(in the rows, 128 means zero)
Known rows, with every step that occurs:
reri -> subak -> ramub -> pebafu: [210  96 165 129  81 134 121 141 123 104 165 116  94 120 109 128 139 172
 130 165 131 125 125 123 104 138  46 121 119 124 135  67 133  74 127 140
 193  95 142 190  97 102 106  73]
kizon -> tafa -> ramub -> kefe -> zotu -> reri: [ 88 156 178 161 118 159 131 134 117 109 106 148 126 116  93  91 170 122
 120 183 120 117 132 170 116 123  67 140 127  92 143  84 118 156 207 114
 112  31 143 118 103  76 112 120]
togopib -> ramub -> kefe -> zotu -> reri: [ 96 160 165 159 107 170 134 128 108 105 109 132 120  97  93  96 176 118
 113 160 111 133 106 178 115 133  64 123 114  88 140  98  97 158 200 121
 108  32 138 128  98  71 110 109]
subak -> ramub: [124 142 148 118 132 116 132 139 136  77 173 130 135 111 123 107 155 162
 114 154 157 118 154 109 114 126  88 117 121 138 145  86 139  95 124 126
 138 143 146 131 104 144  92 119]
reri -> subak -> ramub -> pebafu -> tamo -> mopi -> pasof: [123 123 146 165  91 109 178 110 110 102 117 154 127 163 116 104 154 166
 143 162 128 146 114 138 100 115 132 114  89  92 155  74 148  91 111 138
 151  78 143 119  99 122 164 119]
mopi -> tamo -> pebafu -> ramub -> tiril: [172 107 149 179 143 133 137 101 119 116 152 145 105 121  29 112 111 140
 156 142 126 152 145 120  97 169 102 130 123  97 146 115 164  79 189 116
  55 115 142 192 111 115 109  76]
zetu -> togopib -> ramub: [149 182 183 109 114 165 122 105 138  90 166 111 128  87 107 120 166  99
 146 191 123 137 132 119 118 129  72 119 109 101 139 134 150 168 122  92
 142 127 144 111 168 100  92  95]
kavin -> ramub: [173 108 154 136 128 130 112 131 138 105 152 148 123 106 145 119 136 162
 119 123 148 138 140 123  83 123  92 111 130 131 133  75 144 112 163 147
 111 150 130 104 146 147 102 124]
reri -> zotu -> kefe -> ramub -> pebafu -> tamo -> mopi: [142 129 190 197  94 126 116 101 136  86 134 139 158 164 102  97 158 135
 103 175 119 155 107 167 103 119 131 134 138 123 142  84 172 109 148 121
 133  69 122 187  85  83 101 105]
reri -> zotu -> zetu: [ 95 120 103 133 103 149 132 126 119 115 129 121 103 117 126  94 105 138
 123 147 110 120 126 108 128 117 120  97 147 118  71  89 162 203 183 143
 119 128 120 202 122  89 116 121]
mopi -> tamo -> pebafu: [144 117 157 164 129 108 132  99 107 134 129 157  80 122 114 110 119 162
 130 212 119 109 105 114 125 119 132 114 122 114 124 113 166  97 142 133
 125 101 136 218 107 131  97 154]
zetu -> togopib -> ramub -> kefe -> zotu: [133 163 136 144 121 203 128 139  87  91 116 149 108 131 127 112 183  78
 134 187 111 132 103 163  99 126  38 117 138  79 108 121 134 148 151  98
 160  43 154 123  86  74 120  73]
kizon -> tafa: [122 139 186 116 154 117 136 133 154 132 111 159 152 173 122 100  93 116
 120 170 126 113 133 115 139 105 140 162 153 139 145 116 167 132 132 135
 122 122 134  94 139 127 142 138]
zotu -> kefe -> ramub -> pebafu -> tamo -> mopi -> pasof: [120 128 154 180  85 127 163  95 116  93 123 158 132 161 116 119 150 137
 135 165 127 146 118 154  98 122 131 115  98  86 158  78 155 120 134 123
 141  90 155  95 114 114 158 107]
zotu -> kefe -> ramub -> pebafu -> tamo: [193 111 192 164  88 142 114 105 138  93 156 148 109 160  94 110 145 102
  90 158 120 124  91 169 105 144 132 158 147  88  97  84 162  97 120 137
 159  82 164 157 120  71  96  88]
tafa -> ramub: [133 118 146 125 136 146 109 124 134 118 160 142 129  99 117 147 169 145
 139 187 154 109 194 119 106 136  65 137 130 101 129  97 172 115 156 117
 130 109 135 112 153 135 110 121]
ramub -> kefe -> zotu -> zetu: [ 93 129  72 151 103 183 139 125 110 119 108 136 111 132 126 119 121 101
 119 148 112 123 117 147 118 121  85 117 167  98  58  94 155 194 171 134
 139 112 138 159  89  79 115  95]
tiril -> ramub -> pebafu: [225  99 203 143  58 163  98 145 111 111 154 135  93 130 100 145 118 152
 118 183 131 123 135 145  88 158  63 123 112 121 136  88 149  96 133 117
 193 100 147 133 143 115 127  75]
kizon -> tafa -> ramub -> kefe: [140 119 113 118 153 192 148 126 144 126 127 156 114 150 110 163 135  85
 148 162 143 102 175 180  90 126  31 137 159  98 139  97 170 115 181 109
 158 102 150 109 148 121 122  86]
reri -> zotu -> kefe: [113 133 110 131 104 159 126 125 126 118 130 120  94 118 132 114 118 107
 127 135 110 122 116 156 117 114  89 103 145 110 143  95 157 160 200 125
 152  96 132 193 118  82 113 106]
kavin -> zufed: [162 114 139 174 173 139 118 129 126 114  92 118 140 107 141 121 112  69
 114 133 121 168  95 117 155 137 113 111 107 211 128  97 128 109 140 144
 156 140 135 139 131 131 151  94]
kizon -> tafa -> ramub: [129 126 187 117 155 138 113 128 152 121 149 162 146 131 113 127 144 137
 132 215 152  98 197 111 113 120  74 160 146 109 141  89 199 118 159 122
 126 104 140  88 162 135 118 129]
pasof -> mopi -> tamo -> pebafu: [132 125 155 197 131 102 131  87  90  98 129 157  89 127 115  95 128 162
 124 212 124 111 104 107 119 111 144 106 100 136 136 110 177  93 142 123
 110 101 123 210  89 128 102 156]
reri -> subak -> ramub -> pebafu -> tamo -> mopi: [145 125 172 182 103 105 134 108 142 104 128 130 163 164  99  98 157 158
 110 164 126 157 106 157 108 115 137 143 130 133 141  87 163  75 112 136
 142  78 113 189  76  99 103 117]
tafa -> ramub -> kefe -> zotu -> reri: [ 89 152 159 165 108 163 129 132 109 108 112 139 118 101  96 101 181 126
 121 169 122 123 130 173 112 132  63 130 119  88 137  88 105 155 206 111
 115  34 141 129 100  76 108 117]
pebafu -> ramub -> kefe -> zotu: [127 139 144 156 122 206 130 148  88 105 114 161 114 153 131 123 172 102
 115 156 119 127 120 174  92 133  41 128 143  82 113 115 143 115 171 117
 140  42 151 137  80  79 133  87]
pebafu -> ramub -> togopib: [127 144 227 130  81 208 121 121 131 108 156 135 125 148  88 148 171  91
 141 135 126 157 157 137 110 110  23 135 120  94 137 124 143 116 159 103
 145 120 154 148 164  99 104  88]
zufed -> kavin -> ramub: [187 123 143 142 118 141 117 145 136 116 161 146 152 132 160 118 128 177
 129 109 143 110 144 144  81 119  76 105 155 133 131  73 128 103 162 154
 111 139 134  95 138 155 108  99]
pebafu -> tamo: [134 127 155 143 126 115 139 115 139 121 124 150 130 164 107  88 141 105
  96 129 121 124  88 153 125 128 193 159 145  97  91 123 150 102  97 142
 131  96 138 144 119  98 117 140]
togopib -> zetu: [ 95 140 110 134 110 175 116 117 126 163 105 124 131 104 124 122  98 116
 122 150 119 125 125 127 136 139 138 126 128 105 117 119 141 160 128 171
 128 160 126 126 136 106 128  95]
zetu -> togopib -> ramub -> tiril -> linan: [181 167 143 145 124 140 103 145 104 113 150 125 112 110  61 114 118 106
 112 169 146 131 123 125 125 192  67  91 122 187 127 152 141 112 149 102
  90 138 134 125 159 110 108  70]
zufed -> kavin -> ramub -> pebafu -> tamo -> mopi -> pasof: [144 122 158 175  85 123 165 116 114 105 120 165 148 172 129  99 148 169
 143 150 129 134 117 153  86 116 138 107 104  91 150  76 139 104 128 132
 144  92 141  86 106 131 167 109]
pasof -> mopi -> tamo: [125 122 144 190 141  76 143  82  60  68 129 172 122 143 119  70 133 124
 124 158 135 124 103 112 125  99 155 109  89 125 129 118 148  92 117 121
 116 108 136 161  91 137 115 136]
kizon -> tafa -> ramub -> kefe -> zotu: [124 135 138 150 141 189 123 151  94 107 107 175 118 153 130 115 174  97
 127 200 126 113 134 159  97 121  39 138 158  82 109  98 159 123 169 113
 154  31 152 110  83  92 132  90]
tafa -> ramub -> subak: [116 101  90 129 115 138 146 129 127 130 124 114 113 124 102 175 137 137
 147 164 131 158 154 150 108 123  30 152 146  98 117  74 147  95 142 124
  93  86 138 145 183 131 122 100]
tafa -> kizon: [131 126 111 167 144 154  89 130 139 124 119 128 126 135 122 117 164 121
 135 178 103 129 123 119 137 140 118 141 175  81 127 123 146 133 117 116
 157 108 135 181 124 147 125 127]
subak -> ramub -> pebafu -> tamo -> mopi: [144 128 188 184 103 109 125 109 145  91 134 136 176 162  98  88 161 153
 104 169 132 151 115 156 106 121 148 143 130 132 141  94 160  86 113 119
 147  95 115 168  71 105 101 117]
togopib -> ramub -> pebafu: [228 101 201 125  83 174 102 125 125 106 158 121 107 103  98 132 142 137
 121 180 117 131 114 136  98 156  52 121 114 100 130 107 138 112 142 128
 179  94 132 146 123  91 120  60]

Rows:
[122 126 161 166  92 111 170 112 114  90 123 159 139 160 115  95 158 162
 137 168 135 141 120 137  98 119 143 113  89  93 156  82 146 103 115 122
 153  94 145  98  95 126 162 120]	subak -> ramub -> pebafu -> tamo -> mopi -> pasof
[128 184 169 122 102 179 119 104 129  85 159 114 125  84 108 108 163  98
 139 208 116 136 127 112 118 126  64 116 123  91 105 117 165 201 135  97
 139 122 147 124 149  78  86  90]	kefe -> zotu -> zetu -> togopib -> ramub
[133 139 242 149  79 198 124 107 120 110 156 149 103 146  80 140 165 109
 141 175 122 149 146 131 108 105  24 127 118  88 135 118 161 101 166 105
 143 106 157 193 154 100  90 101]	mopi -> tamo -> pebafu -> ramub -> togopib
[103 141 158 182 125 104 135 101 146 112 112 138 184 167 108  95 153 135
 107 147 127 157 110 158 120 111 180 146 135 135 138 118 159 106 113 124
 112  98 106 152  89 114 114 144]	pebafu -> tamo -> mopi
[203 108 206 139  93 148 120 112 137 107 145 144 117 146  86  89 152 111
  92 166 114 125  79 160 103 147 139 155 135  77  92 108 158  90 107 141
 166  71 141 156 115  72 111  94]	togopib -> ramub -> pebafu -> tamo
[146 124 182 187 100 113 124 105 143 109 118 135 172 168  99  97 152 142
 108 160 122 154 105 162 110 120 162 147 132 129 135 108 156  99 116 119
 143  90 108 167  79  99 113 121]	ramub -> pebafu -> tamo -> mopi
[ 87 160 160 162 106 153 137 138 110  95 116 135 121 104  97  88 177 132
 114 157 123 125 116 170 116 128  69 122 116  99 142  84  93 148 195 115
 116  44 145 137  82  79 102 116]	subak -> ramub -> kefe -> zotu -> reri
[164 112 134 161 141 142 134 115 129 113 152 131 129 124  36 120 116 122
 154 101 130 162 158 126  98 173 100 137 124 104 147 121 147  95 182 115
  56 127 137 147 121 114 125  62]	pebafu -> ramub -> tiril
[124 135 109 155 127 185 131 151  83 110  97 158 108 151 137 116 165  94
 125 158 114 127 100 168 105 125  66 122 148  91 102 117 124 128 156 116
 154  43 146 130  68  88 138  89]	ramub -> kefe -> zotu
[101 133  85 146 106 197 136 120 112 111 116 134 112 118 120 121 129  98
 115 161 112 128 115 146 112 126  65 113 163  88  62  93 164 193 175 139
 133 105 139 152  95  76 111  86]	togopib -> ramub -> kefe -> zotu -> zetu
[158 118  99 153 153 105 138 126 127  84 159 127 126 111  42  96 124 132
 158 119 143 155 148 104 107 162 109 120 128 124 144  95 127  89 155 112
  84 140 142 140  87 138 106  61]	subak -> ramub -> tiril
[ 93 133 138 166 107 108 177 105 114 110 103 160 144 166 123 101 150 145
 141 150 128 146 116 141 109 112 170 116  94  92 152 103 143 119 114 126
 128  97 137  88 111 131 174 139]	pebafu -> tamo -> mopi -> pasof
[146 126 128 139 122 221 153 119 140 130 138 135  93 143 107 177 132 110
 130 130 129 114 151 196  80 144  31 117 138 103 148 118 166  98 191 114
 130 110 143 175 135 101 113  92]	tamo -> pebafu -> ramub -> kefe
[176 116 110 146 153 142 130 108 127 104 144 123 122  96  34 113 123 105
 159 128 120 171 126 119 104 173  98 121 124 100 139 124 135 111 167 122
  65 113 130 125 118 122 123  48]	togopib -> ramub -> tiril
[130 125 168 172  79 124 165 113 106 102 114 163 130 167 112 110 145 155
 135 174 130 145 119 149  91 126 144 114  88  92 156  87 154 104 116 121
 152  85 145  87 121 131 174 120]	tiril -> ramub -> pebafu -> tamo -> mopi -> pasof
[152 128 195 190  91 120 119 110 138 104 125 141 167 170  95 103 148 147
 102 174 128 154 114 168 100 127 149 145 128 131 142 100 168  90 115 119
 143  86 115 156  97 108 113 119]	tiril -> ramub -> pebafu -> tamo -> mopi
[122 139 102 148 130 176 141 154  83  97 113 152  99 145 136 114 174 114
 125 165 122 129 105 159 100 120  34 117 146  96 111  90 132 101 150 132
 156  33 152 153  60  91 122  86]	reri -> subak -> ramub -> kefe -> zotu
[115 149 170 175  74 140 163 101 104  86 117 155 134 151 111  85 165 136
 145 202 117 147 108 135 100 115 130 112  95  69 128  86 160 158 122 107
 159  81 149 102 101  90 155 105]	kefe -> zotu -> zetu -> togopib -> ramub -> pebafu -> tamo -> mopi -> pasof
[123 143 118 150 129 180 133 156  86  85 118 160 112 143 135 107 178 110
 118 169 128 123 113 157  98 125  47 117 145  97 111  98 130 113 153 114
 160  50 155 133  54  96 120  85]	subak -> ramub -> kefe -> zotu
[158 121  90 178 143 132 123  97 129  88 159 129 113 114  45 140 112  90
 156 117 129 168 143 131 107 168  86 126 143 113 146  91 142 121 186 116
  53 128 162 127 124 119 103  39]	zotu -> kefe -> ramub -> tiril
[125 147 136 156 116 155 110  97 137  82 173 133 118 116 126 171 136 101
 110 149 136 136 147 147 116 136  56 123 142 122 148  81 161 139 167 132
  93 126 173 114 156 117  87  90]	zotu -> kefe -> ramub
[110 118  93 151 100 148 145 119 117  96 133 111  94 137 111 176 118 113
 127 148 114 175 116 165 113 120  18 132 152 109 128  59 142 116 163 136
  67  76 162 169 181 109 110  76]	reri -> zotu -> kefe -> ramub -> subak
[192 102 188 150  92 129 123 120 135 116 134 147 115 166  94  88 140 115
  98 147 115 120  83 159 111 140 166 160 141  90  87 107 146  92 101 135
 175  82 142 165 105  76 117 108]	ramub -> pebafu -> tamo
[144 126 121 126 125 215 157 123 134 123 137 136 109 149 110 175 134  92
 130  99 135 120 154 202  84 143  32 121 139  98 144 123 147 103 182 115
 138 116 149 147 141 103 122  82]	pebafu -> ramub -> kefe
[ 82 158 182 167 103 128 121 134 107 111 109 132 131 101 104  77 170 145
 111 162 113 132 109 144 132 127 113 134 109 104 135 100  94 162 181 123
  98  45 131 130  92  79 115 140]	kefe -> zotu -> reri
[136 132 217 178 117 151 129  94 111  97 163 156 112 130 104 119 143 170
 107 186 136 115 151 124  97 132  87 123  99 114 156 112 201  75 169 126
  84 106 135 199 125 109  99 141]	pasof -> mopi -> tamo -> pebafu -> ramub
[129 126 167 163  92 129 167 103 113 100 116 157 137 153 111 103 158 148
 137 171 123 148 109 144  96 126 138 112  87  81 153  96 150 112 121 127
 145  82 139  91 111 119 170 113]	togopib -> ramub -> pebafu -> tamo -> mopi -> pasof
[ 77 159 151 134  77 199 125 115 128 141 122 116 118  99  89 118 134 108
 137 162 118 149 131 126 134 115  59 120 117  94 130  83 127 149 146 166
 145 136 145 157 143  87  95  72]	zotu -> reri -> subak -> ramub -> togopib -> zetu
[105 190 147 155  80 183 132 109 127  98 147 116 102 123 113 114 144  95
 161 201 116 116 146 129 120 108  79 124 142 104  94 107 171 222 153  61
 169 145 161 176 130  55  75 104]	tamo -> pebafu -> ramub -> kefe -> zotu -> zetu -> togopib
[124 121 155 169  90 116 168 109 111 107 108 158 136 166 117 102 149 151
 142 159 125 145 112 145 102 120 158 116  92  90 149  96 141 114 117 122
 150  90 139  98 104 120 174 123]	ramub -> pebafu -> tamo -> mopi -> pasof
[211 101 188 131  82 139 109 144 128  86 173 125 112 118 106 116 145 166
 121 171 140 115 138 123 100 144  63 121 117 126 134  77 130  92 131 115
 198 118 145 161  90 108 102  73]	subak -> ramub -> pebafu
[100 140 135 187 110 138 161 106  85 127 104 132  77 123 105 114 153 153
 131 161 103 142  94 157 117 110  55 122 102 105 148  76 144  89 182 164
  86   4 130 225 102  72 112 130]	pasof -> mopi -> tamo -> pebafu -> ramub -> kefe -> zotu -> reri -> subak
[128 116 103 118 112 153 155 122 127 122 117 102 115 116  97 164 125 122
 129 149 111 179 103 157 112 128  34 138 137  96 124  96 132 102 129 142
  79  83 132 144 181 121 127  85]	togopib -> ramub -> subak
[100 133  86 153  94 192 135 130 105 113 115 142 105 131 121 128 117 105
 113 164 118 124 126 152 107 127  72 114 163  98  65  85 168 184 169 134
 141 107 146 147 106  89 115  93]	tiril -> ramub -> kefe -> zotu -> zetu
